Each row was made from one small tree. The marks that hang from a mark follow it in brackets, in the order of their numbers. Every link used is in the known rows. Write each row's tree.
(in the rows, 128 means zero)
Known rows
k813{k688}: [124 136 117 104 141 132 147 105 114 122 113 155 148  92 119 143 150 117
  86 135 149 102 119 136  83 127 120]
k735{k688}: [134 125 126 121 129 118 111 128 143 133 139 111 151 111 138 136 132 133
 118 139 136  85  89 133 120 138 100]
k275{k957{k813{k688}}}: [147 146 105  76 151 115 136  73 122  94 131 182 156  51 126 159 164 106
  80 150 143 106 133 127  91 155 133]
k317{k688}: [131 113 127 121 118 109 153 124 118 112 113 113 136 106 143 155 125 118
 123 130 136  92 138 135 101 116 113]
k813{k688{k278 k317} k957{k275}}: [103 110 111  65 181 129 109  78 120 135  76 200 150 119  97 111 131  82
  35 127 147 102 167 143  55 160 141]
k275{k957}: [134 145 138  95 121 122 139  97 137  96 124 145 146  68 136 163 137 131
 110 147 111 109 119 125 108 134 118]
k735{k688{k278}}: [134 130 125 106 138 138 109 121 144 139 123  98 155 123 143 107 101 116
 121 142 123  84 105 127 102 152 126]
k688{k317 k545 k813}: [ 84 156 113  60 125 121 161 151 136 122  80 126 178 152 111  81 148 123
  87 121 115  79 130 150 112 106 157]
k275{k957{k813{k688{k278 k545}}}}: [138 172 107  44 145 137 162  74 110 105 111 151 173  79 128 109 134  82
  66 153 145  91 140 125  82 169 170]
k545{k688{k278 k317 k813{k957}}}: [120 131 123  63 177 150 121 101 141 154  48 156 174 139 101 102 128  92
  89 141 133 120 146 129  81 130 172]
k735{k688{k545}}: [123 145 129 103 120 122 140 135 132 142 142  95 166 129 135 110 134 125
 102 145 149  68  83 137 127 141 113]
k278{k688{k317 k813{k957{k275}}}}: [100 100 162  68 149 110 123 134 143 113  62 194 161 127  96 110 166 122
  89 117 103 101 174 173  94 179 132]
k275{k957{k813}}: [149 154 120  88 139 108 133  84 144  89 131 162 149  69 138 147 149 117
 118 147 113  99 135 129 112 161 133]
k688{k278 k813}: [123 140 117  76 138 137 146 137 145 111  75 106 152 126 129  94 108 114
 126 123 102  91 149 141  94 158 165]
k688{k545}: [117 158 135  99 120 127 172 119 123 123 113 114 156 130 132 111 137 121
 108 137 132  78 111 144 113 135 132]
k317{k688{k545}}: [120 135 128 107 108 113 179 129 105 119 112  98 151 125 139 133 127 112
 106 137 151  77 129 139 110 115 126]
k735{k688{k278 k317 k545}}: [ 99 150 119  73 131 139 128 133 137 151 110 101 186 155 133  70 103 105
  92 138 120  67 103 130 102 112 138]
k278{k688}: [129 127 176 113 117 137 162 126 129 110 106 144 157 103 141 132 141 137
 140 134  96 100 128 151 103 145 117]
k897{k688}: [163 134 127 111 123 113 162 119 134 102  97 153 156 101 119 147 142 132
 140 126  96  95 150 119  93 134 113]
k545{k688{k278 k317}}: [115 159 121  92 159 155 129  83 136 152  76 140 181 132 128 114 115  93
 115 145 110 115 129 119  81  88 143]
k957{k275 k813}: [134 143 100 104 158  89 126  93 141  99 121 162 139 110 133 128 156 103
 117 132 116  77 156 157 119 187 122]
k957{k275}: [118 136 119 111 142 103 132 102 139 109 113 149 133 112 129 138 142 120
 113 129 118  87 140 151 110 161 106]
k957{k275 k813{k688{k278}}}: [133 143  88  73 175 116 121  77 121 111 101 170 148 102 127 106 137  76
  83 133 133  81 172 149  76 195 146]
k813{k688{k278 k317 k545}}: [ 90 159 111  56 144 152 162 108 110 141  84 142 183 139 115  80 120  87
  57 128 132  87 133 135  60  99 159]
k897{k688{k317 k545 k813}}: [124 152 109  55 116 109 176 153 137 106  60 146 193 141  93  94 158 126
 106 113  96  80 164 129  99 101 152]

Which tree is each row?
[119 160  91  75 158  99 154  86 110 114 118 170 159 108 117 111 172  88
  61 137 156  64 147 160 100 182 134]
k957{k275 k813{k688{k545}}}
[ 96 136 127  41 149 141 150 136 132 138  58 134 172 164 102  59 119 100
  69 124 129  86 149 143  86 151 184]
k688{k278 k317 k545 k813{k957}}
[124 106 117  96 170 114 119  81 113 126 106 197 129  93  94 155 162 104
  47 135 174  99 145 153  84 188 112]
k813{k688 k957{k275}}
[154 124 131  70 130 113 173 141 126 115  69 149 166 127  86 111 159 127
  96 126 134  87 160 135  99 175 153]
k897{k688{k545 k813{k957}}}
[ 99 149 120  91 126 120 128 137 137 149 128 113 185 146 125  98 138 122
  87 137 134  68  89 135 119  99 115]
k735{k688{k317 k545}}
[109 112 119  85 165 133 127  96 116 142  98 198 154 107  97 133 158 109
  45 131 158 113 127 135  69 121 127]
k813{k688{k317} k957}
[108 118 123  57 161 137 123 130 145 128  57 150 157 145 102  83 119 105
  84 120 112 104 159 139  79 150 172]
k688{k278 k317 k813{k957}}
[128 108 132  63 129 127 166 142 108 128  67  91 152 143 120  92 107  96
  81 130 159  83 159 146  87 176 180]
k317{k688{k278 k545 k813{k957}}}
[ 90 149 159  58 110 132 177 163 133 114  72 134 196 145 116  79 154 129
 111 118  96  83 137 163 105 116 153]
k278{k688{k317 k545 k813}}
[116 105 123  73 132  86 156 134 115 117  80 129 136 135 104 124 144 101
  67 126 174  74 165 162 110 191 142]
k317{k688{k545 k813{k957{k275}}}}
[ 86 159 115  44 130 139 160 144 137 124  61 112 182 162 119  56 113 105
  95 119 100  78 145 142  94 119 181]
k688{k278 k317 k545 k813}
[125 156 111  41 122 126 176 150 137 115  42 133 196 152  98  64 123 110
 111 113  81  78 179 122  81 114 175]
k897{k688{k278 k317 k545 k813}}
[107 145  81  59 179 113 113  76 129 117  88 193 167 118 113  94 139  70
  67 124 119  82 177 145  69 151 149]
k957{k275 k813{k688{k278 k317}}}
[122 133 134  57 143 143 157 134 125 133  69 115 155 148 112  72 114 103
  83 132 144  82 145 146  93 196 183]
k688{k278 k545 k813{k957}}
[130  89 119  75 150 102 123 123 126 115  62 132 128 128 112 120 111  91
  86 121 146  88 192 155  87 198 152]
k317{k688{k278 k813{k957{k275}}}}
[114 145 169  74 105 135 184 159 127 108  81 117 179 128 123  88 151 133
 125 126 108  83 130 164 116 156 150]
k278{k688{k545 k813}}
[114 131 126  52 155 120 144 119 130 125  65 134 149 148 103  76 123  95
  71 130 142  74 166 161  97 223 173]
k688{k278 k545 k813{k957{k275}}}
[129 123 131  62 142 135 124 146 136 151  92  94 165 149 113  71 112 110
  77 140 160  71 117 140 109 200 165]
k735{k688{k278 k545 k813{k957}}}
[ 90 165 126  69 130 145 163 119 127 134  86 120 178 155 129  68 107  99
  96 128 104  80 134 136  86 110 159]
k688{k278 k317 k545}
[113 127 124  79 158 117 147  85 100 135 105 178 144 114  96 129 163  98
  32 139 189  86 137 157  86 189 124]
k813{k688{k545} k957{k275}}
[121 134 122  68 111 126 175 153 116 116  69  73 159 141 133  90 101 100
 105 124 135  69 158 142  94 137 174]
k317{k688{k278 k545 k813}}
[101 132 124  53 162 154 152  94 103 151  79 164 171 136  98  83 127  85
  32 134 161  95 137 136  56 133 165]
k813{k688{k278 k317 k545} k957}
[100 115 113  51 169 114 107 116 147 122  54 171 148 146  95  85 124  96
  70 117 111  93 181 153  82 177 161]
k688{k278 k317 k813{k957{k275}}}
[ 99 139 108  58 140 137 134 141 149 115  60 126 169 142 120  77 111 112
 112 115  87  93 156 137  85 116 167]
k688{k278 k317 k813}
[142 104 129  79 154 133  97 141 146 144  97 111 151 130 114  94 113 115
  96 135 147  91 121 135 102 199 153]
k735{k688{k278 k813{k957}}}
[122 147 119  64 124 134 137 159 138 138  99  72 178 147 129  71 108 115
 104 136 131  62 112 139 116 165 161]
k735{k688{k278 k545 k813}}
[124 107 121  85 158 100 118 119 142 111  83 163 130 119  99 127 155 118
  83 124 141  92 156 162 108 206 135]
k688{k813{k957{k275}}}
